Each row was made from one walk, in order. Every step used is in the known rows, and no mark comes twice. Write each row's walk.
Known rows
G/F/W: [ 39   9  -5  10  12   3 -18 -16  16  16 -18  -4  -6  50 -15   0 -20   5
  13   0   6 -20]
G/F/W/M/N/D/R: [ -1  15  12  15 -40 -44 -14  -3  -9  -4  21 -46 -30  -6  -2  24  12  11
  25 -18  51 -28]
G/F/W/M/N: [ 26  16   2   4  -7 -22 -33  -5  39   7 -15  -9 -31  10  38  -2 -21   1
  13 -22  24  -9]
D/R/M: [ 10 -38  13 -10 -60  26  -2  33 -26  -1 -24  -8  28 -10 -34   0   0  42
  14  23   3   5]
G/F: [ 24   7 -19   7  -1   2 -10  -7 -24  16 -31   4  12  30 -23  19 -11  -1
   8  -3  -3  -2]
N/M: [  3 -24   1 -12 -12  48  18  -1  -5 -25   5 -10  14  28 -21  20  23  22
 -27  -7   6  -2]
P/M/N/D/R: [-40 -12   4  23 -25 -81   9   9 -43   8  35 -17  -4 -14 -17  26  35  19
  17   5  15  10]
F/W: [  5  -2  18   7   8  14  -5 -10  14   2  -2   7  -4  64 -13 -15 -19  17
  14  -1  -9 -16]
N/D: [-32   6  -2  -5  14  26  19  -7 -54  -3   5  -5  13  37 -31  25  14   9
   7  -2  15 -19]
R/M: [ 11 -28   0 -26 -22  60  -2  23  -5  -5 -42   9  16  -3 -15   1  -4  29
   2  24   4   9]
M/N/F/G: [ 11   6   9  29   9 -55   7  -8   0  13  -1   0  16   0  28  35  36 -30
   5 -17   1  -7]
N/F/W: [ 19  -6  19   8   0  19   0  -6  18   6  -1   9   3  57 -18   0  34 -10
  -1  -5  -2 -23]
P/M/W: [-10  -7 -25   4  29 -30 -12   5  20 -20   7  28 -16  43  27 -17 -46  -8
  -7  15   7  33]
W/F/G: [-11  14  13  24  26  16  29  -9   6   9   7  -6  26   7  18  14 -31 -29
  17  -9 -44  -9]
R/M/P/F: [ 20  -9 -17 -21  11  22   0   4   2  23 -32  20  18 -60 -21 -21  21  -8
 -13  27 -18  15]
P/M/W/F: [-24   8 -32  10  42   2  -1   1  26 -15  34  19 -14   8  35 -13 -38 -28
 -18  13 -18  30]
D/R: [-16 -13  14  19 -48 -22   7   5 -49   7  -8   3  22  37 -41   2 -14  28
  12  -1 -24   1]
M/P: [ -5  37  -8  -2  17   8 -10 -37 -41   0 -35  18   4 -11 -11  -4 -25  -1
 -25 -19 -24   6]
F/W/M/N/D: [-26  14  20 -14   8  -1  -5  -5  12 -16  20 -20 -32  14  28  12   6   7
  11 -22  44 -24]
G/F/W/M: [ 30   2  10   3 -12  16 -20   4  53   1 -28  -6 -16  40   6  -8 -32   1
  14 -12  11 -12]

Which walk is each row?
[ -5   4  22  -2  -8 -10 -17  -1  38  -9  -3   3 -27  21  45 -18 -19  12
   7 -27   9  -8] | F/W/M/N
[ -8  11 -17  31  58 -25  16  -6  55 -17  41   5  -8   2  61   3 -56 -46
   2  10 -23  22] | P/M/W/F/G
[ -3  -7 -24 -13 -26  55  -8  16 -23 -28  21 -10  -1 -29   3 -15 -38   8
  -1  22   6  12] | D/R/M/W/F
[-20   1 -26 -21 -15  68   8  10 -43 -38  49 -30  -1 -37 -10  15 -15   4
   0  29  39  -7] | N/D/R/M/W/F
[ 15 -16  10  19  11 -54 -10   2  52  20  12  12 -17  10  24   0  58 -16
   0   6   5  12] | P/M/N/F/W
[ -3  -1  30  -4 -13  29  -6   7  51 -11 -15   7 -10  47  10 -17 -33  11
   5 -15   2 -15] | F/W/M
[-48   6  13   3 -44 -38   5   9 -49 -12  17 -26  -9 -14  -7  24  15  19
  13 -22  31 -12] | W/M/N/D/R
[-12  13   0   0  16 -12   6  -3  16  17 -26  24   6 -27  -6 -26  -5 -30
 -22 -10 -38   8] | W/M/P/F
[ 28   1   4  -6  32   9  18 -26  35  -4  28  -3  -8 -10 -24 -11  35 -13
 -37  -6 -14 -12] | N/M/P/F/W
[  6  14 -16   3  44  46  26 -15  31 -52  59 -26  -6   0  45  23 -32 -33
 -24 -16   8   0] | N/M/W/F/G
[ 10 -24  14  12  22 -16  14   8  34  34  25  19   4  58 -31 -31  12  -8
  21  15 -28 -12] | P/F/W
[-15 -12  -7  15   9 -58  -7   9   5  15  -6  19  -3   1  19  -1   9   6
  -1   4 -11  31] | P/M/N
[ 13  14   5  10  39 -24   4 -28  21  25   4  22  -3   9 -21 -28   1 -23
  -7   3 -36  -7] | M/P/F/W
[-12  -7 -12 -33  -3  33  -2  11 -45  -8  -8 -19  -3 -43   2  27  39  26
  13  15  51  -5] | R/M/N/D
[  8  -3 -14  -8  26  13  22 -13  -3  -1  12   2  15 -32 -32   3  46 -17
 -44  -7 -22   6] | N/M/P/F
[-22   8   7  -9 -16 -17 -11   8  -5  -1 -20  11  -5   6  33   0 -11  10
  -1 -27   5  10] | W/M/N
[  7 -22   1  -9 -63 -12 -15  27 -39   2 -15  -8   9 -37 -12   6  15  45
  17  15  18  14] | D/R/M/N
[ 15 -10  10  -8 -12   2  11  -2  -5  10  23 -24  -5 -55 -53  -6  41   8
  12  34  12 -21] | N/D/R/M/P/F/W
[  4   2 -36 -30  16  85  -9   8   0 -29   6   3  -6 -21  29 -11 -39  -6
 -11  20   9  15] | R/M/W/F
[  1  20  17  18  27 -46  22  -3  50  15 -19   9  12 -34  23 -10 -22 -50
  -4 -16 -44   2] | W/M/P/F/G
[ 20 -22  -8 -19 -25  27 -15  21 -14   9 -26   2  13 -41  11  15  65   5
  -6   9  27  12] | R/M/N/F
[-40   6   3  11 -32 -50   5 -11 -88   2  29 -21   0  -1 -30  30  27  22
  18 -10  22 -13] | M/N/D/R
[ 11 -17 -10 -24 -14  18 -20  17 -21   1 -33   5   5 -31  19   1  12  30
   7   9  19  15] | R/M/N
[ -1  16 -10  12  37 -26   8 -23 -22  28 -13  27  16 -11 -28 -22   9 -27
 -17   3 -39   7] | M/P/F
[ 18 -21  -3  -1 -29 -12   3  13 -21  25 -19   8  22 -67 -48 -18  22   4
  -2  27 -27  15] | D/R/M/P/F
[  1  36  21  -7   6  18 -18 -31  38 -17 -29  10 -26  -3  19 -20 -40  -7
 -19 -29 -14  -4] | F/W/M/P
